What can hang from each mark
Z20: Z53
Z398: Z135 Z408
Z135: Z4 Z398 Z776
Z4: Z53 Z408
Z776: Z53 Z135
Z53: Z4 Z20 Z776
Z408: Z398

Known rows, with every way that one mark hangs from another
Z135{Z4{Z53} Z398{Z408} Z776}: [ 1.08  0.34 -1.78 -0.27  1.24 -0.15  1.73 -0.06 -0.30  0.28  0.60  1.41
  1.48 -0.70  0.24 -0.66  0.73 -0.61]
Z776{Z53{Z4} Z135{Z398}}: [ 1.34 -1.17  0.24  0.72  0.75 -1.23  2.75  1.99  0.21  0.68  0.28  1.85
  1.54 -0.59 -0.87 -0.73 -0.53  0.36]
Z776{Z53{Z20} Z135{Z398{Z408}}}: [ 0.84 -0.32  0.62  0.28  1.10  1.67  5.23  1.08 -1.23  1.17  0.49  1.73
  2.46 -0.03 -0.14 -0.77 -0.47 -0.14]
Z4{Z53{Z20 Z776} Z408}: [-1.62  0.90 -0.64 -0.90  0.89  3.29 -3.28 -1.62  0.57  3.76 -1.00  0.79
  2.08 -0.83 -0.12  0.62 -1.17  1.00]
Z408{Z398{Z135{Z776{Z53}}}}: [-0.48  1.31  0.38 -1.01  1.50  0.60  2.77  1.21 -2.26  1.24 -0.10  1.08
 -0.06  0.45 -1.36 -1.00 -0.50  1.19]
Z4{Z53{Z20} Z408}: [-1.23  0.72 -1.35 -1.60  0.61  2.58 -3.13 -1.51 -0.27  3.34 -1.05  0.82
  1.57 -0.85 -0.21  0.10 -0.95  0.54]
Z20{Z53{Z4{Z408} Z776}}: [ 1.14 -1.29 -1.77 -0.24  0.34  1.28 -2.02 -1.25  0.54  1.37  0.32  1.60
  0.69 -1.68 -0.84 -0.70 -1.21  0.76]
Z4{Z53{Z20} Z408{Z398{Z135}}}: [-0.93  1.31 -1.16 -2.16  1.05  1.49 -1.70 -0.96 -1.02  3.69 -0.98  0.43
  2.62  0.02 -0.67  0.33 -0.75  1.94]
Z776{Z53{Z20} Z135{Z4{Z408} Z398}}: [ 0.42 -0.94 -1.41  1.23  0.70 -0.93  4.42  0.47  0.64  1.56  0.76  1.66
  3.75 -0.19 -0.44 -0.34 -0.63  0.29]
Z135{Z4 Z398{Z408}}: [-1.24 -0.91 -3.67 -0.69  1.01 -0.22  0.03  0.47 -2.37 -0.05  0.16  2.29
  0.19 -0.46 -0.10 -2.15  0.75 -1.09]
Z776{Z135{Z398}}: [-0.73  0.23 -0.83 -0.01  1.05  1.04  3.45  2.16 -0.74  1.15 -0.44  2.61
  0.48 -0.46 -1.00 -1.05 -0.14 -0.58]
Z776{Z53{Z4 Z20} Z135}: [ 1.21 -0.84  0.25  1.07  0.42 -0.21  2.03  0.76 -1.17  1.16  0.31  1.81
  0.58 -0.51 -0.78 -0.52 -1.27  0.62]
Z53{Z4{Z408}}: [ 0.28 -0.72 -4.14 -0.32  0.51  0.08 -4.35 -0.04 -1.45  1.03 -0.77  2.09
 -1.10 -1.19 -0.86 -1.70 -0.72  1.15]
Z776{Z53{Z20} Z135{Z398}}: [ 0.21 -0.27  0.49  0.57  0.85  0.66  5.42  1.57 -0.40  1.54  0.57  1.96
  2.61 -0.27 -0.52 -0.46 -0.67 -0.03]
Z20{Z53{Z4}}: [ 1.08 -1.50 -1.61 -1.00 -0.02  0.24 -1.48 -0.52 -1.09  0.55  0.46  1.89
 -0.85 -1.72 -1.03 -1.32 -0.90 -0.27]
Z53{Z4 Z776}: [-0.90 -0.42 -1.77  0.59  0.79  0.75 -3.93  0.58 -1.37  1.08 -0.49  2.45
 -1.94 -1.17 -0.87 -1.11 -0.88  1.01]
Z398{Z135{Z4 Z776} Z408}: [ 0.71  0.67 -0.35 -1.03  1.28  1.92 -0.61 -1.45 -1.34 -0.10  0.04  0.95
 -1.30  0.51  0.65 -2.07  0.02  0.02]
Z135{Z4 Z398}: [-2.15 -0.84 -3.89 -0.28  0.67 -1.67  0.23  1.16 -1.17  0.50  0.28  2.64
  0.40 -0.76 -0.64 -1.72  0.48 -0.91]
Z53{Z4{Z408{Z398}} Z20 Z776}: [ 0.19  0.19 -4.92  0.86  1.01  0.81 -2.07 -0.14 -2.55  2.47 -0.08  2.57
  1.28 -0.81 -0.87 -0.53 -1.06  3.23]

Rows
[-0.55  0.78 -0.64 -0.45  0.77 -0.19 -0.34 -0.55  0.36  0.65  0.21  1.45
 -0.98  0.06 -0.11 -1.48 -0.38  0.30]	Z398{Z135{Z4 Z776}}
[-2.05  0.58 -1.26 -1.24  1.18 -0.65  0.50  1.00 -3.09  1.25 -0.42  1.49
 -0.78  0.51 -1.56 -1.36 -0.26  0.76]	Z408{Z398{Z135{Z4}}}
[-1.50 -0.83 -5.22 -0.19  0.79 -1.29 -0.40  0.33 -0.03  1.06  0.06  2.26
  1.91 -0.76 -0.51 -1.58  0.32 -0.11]	Z135{Z4{Z408} Z398}
[ 2.01 -0.89 -1.80  0.95  0.70 -0.82  3.16  1.12  0.11  1.57  0.55  1.99
  3.44 -0.55 -0.50 -0.45 -0.73  1.54]	Z776{Z53{Z4{Z408} Z20} Z135{Z398}}
[-1.63 -0.33 -3.73 -0.28  0.78 -0.89 -1.24 -0.45  0.75  2.43  0.10  1.75
  3.46 -0.80 -0.10 -0.09  0.10  0.57]	Z135{Z4{Z53{Z20 Z776} Z408} Z398}
[ 0.19 -1.19 -0.32  1.05  0.84 -1.04  3.61  0.74  1.56  1.08  0.30  1.22
  2.88 -0.21 -0.72 -0.51 -0.54 -0.30]	Z776{Z53 Z135{Z4{Z408} Z398}}
[-0.48 -0.44 -2.73  0.65  0.90 -0.52  2.54  1.06  0.31  1.18 -0.27  2.29
  1.62 -0.39 -0.92 -0.91 -0.11 -0.25]	Z776{Z135{Z4{Z408} Z398}}
[ 1.64  0.45 -5.53 -0.09  0.76 -0.43 -1.16 -0.13 -2.86  1.82  0.16  2.39
  1.09 -0.59 -0.70 -1.13 -0.73  3.17]	Z53{Z4{Z408{Z398{Z135{Z776}}}} Z20}
[-1.90  0.95  1.79 -0.50  0.78  2.61 -0.86 -0.13 -0.57  3.04 -0.71  1.41
  0.37 -0.66 -0.47  0.75 -1.02 -0.08]	Z4{Z53{Z20 Z776{Z135}}}
[ 0.46  0.68 -2.43  0.61  0.66  0.10 -0.32 -1.77  0.73  1.67  0.23  1.00
  1.28 -0.89 -0.21  0.08 -0.67  0.32]	Z135{Z4{Z53{Z20} Z408} Z776}
[-0.79  1.32 -0.85 -0.96  1.23 -0.55  1.73  0.59 -2.51  1.65  0.02  1.25
  0.33  0.41 -1.25 -0.55 -0.30  1.27]	Z408{Z398{Z135{Z4{Z53{Z20}} Z776}}}
[ 0.34  0.54 -0.89 -0.09  0.78 -0.10  0.14 -1.38  1.35  1.24  0.57  0.84
  1.09  0.18  0.23 -1.08 -0.75  1.13]	Z398{Z135{Z4{Z408} Z776{Z53{Z20}}}}
[ 0.70  0.79  0.87 -1.52  1.18  1.78 -1.57 -1.75 -0.71  0.42 -0.17  0.41
 -0.89  0.44  0.72 -1.37  0.01 -0.04]	Z398{Z135{Z4{Z53} Z776} Z408}
[-1.87  0.66  0.45 -1.07  1.04  3.20 -4.06 -1.34  1.49  3.27 -1.44  0.37
  1.20 -0.86 -0.40  0.46 -1.07  0.40]	Z4{Z53{Z776} Z408}
[-1.98  0.26 -0.12 -1.32  0.68  0.12 -3.95 -1.39  1.32  2.11 -0.64  0.69
  0.21  0.13 -0.03 -0.74 -0.57  0.62]	Z398{Z135{Z4{Z53{Z776} Z408}}}
[-0.31  1.15 -2.45 -0.93  1.47  1.75  0.45 -0.05 -0.85  2.00 -0.76  1.06
  1.14  0.06 -1.08 -1.13 -0.65  1.65]	Z4{Z408{Z398{Z135{Z776}}}}
[-1.03  0.26  0.54 -1.88  1.01  2.00 -3.38 -1.92 -1.64  1.16 -0.43  0.70
 -0.77  0.58  0.77 -1.38 -0.12  0.10]	Z398{Z135{Z4{Z53{Z20 Z776}}} Z408}
[-1.82  0.07 -0.35  1.32  1.12  1.96  0.18  0.07  0.45  1.71 -0.62  1.88
 -0.11 -0.43 -0.90 -0.42 -1.00 -0.08]	Z53{Z776{Z135{Z4{Z408}}}}
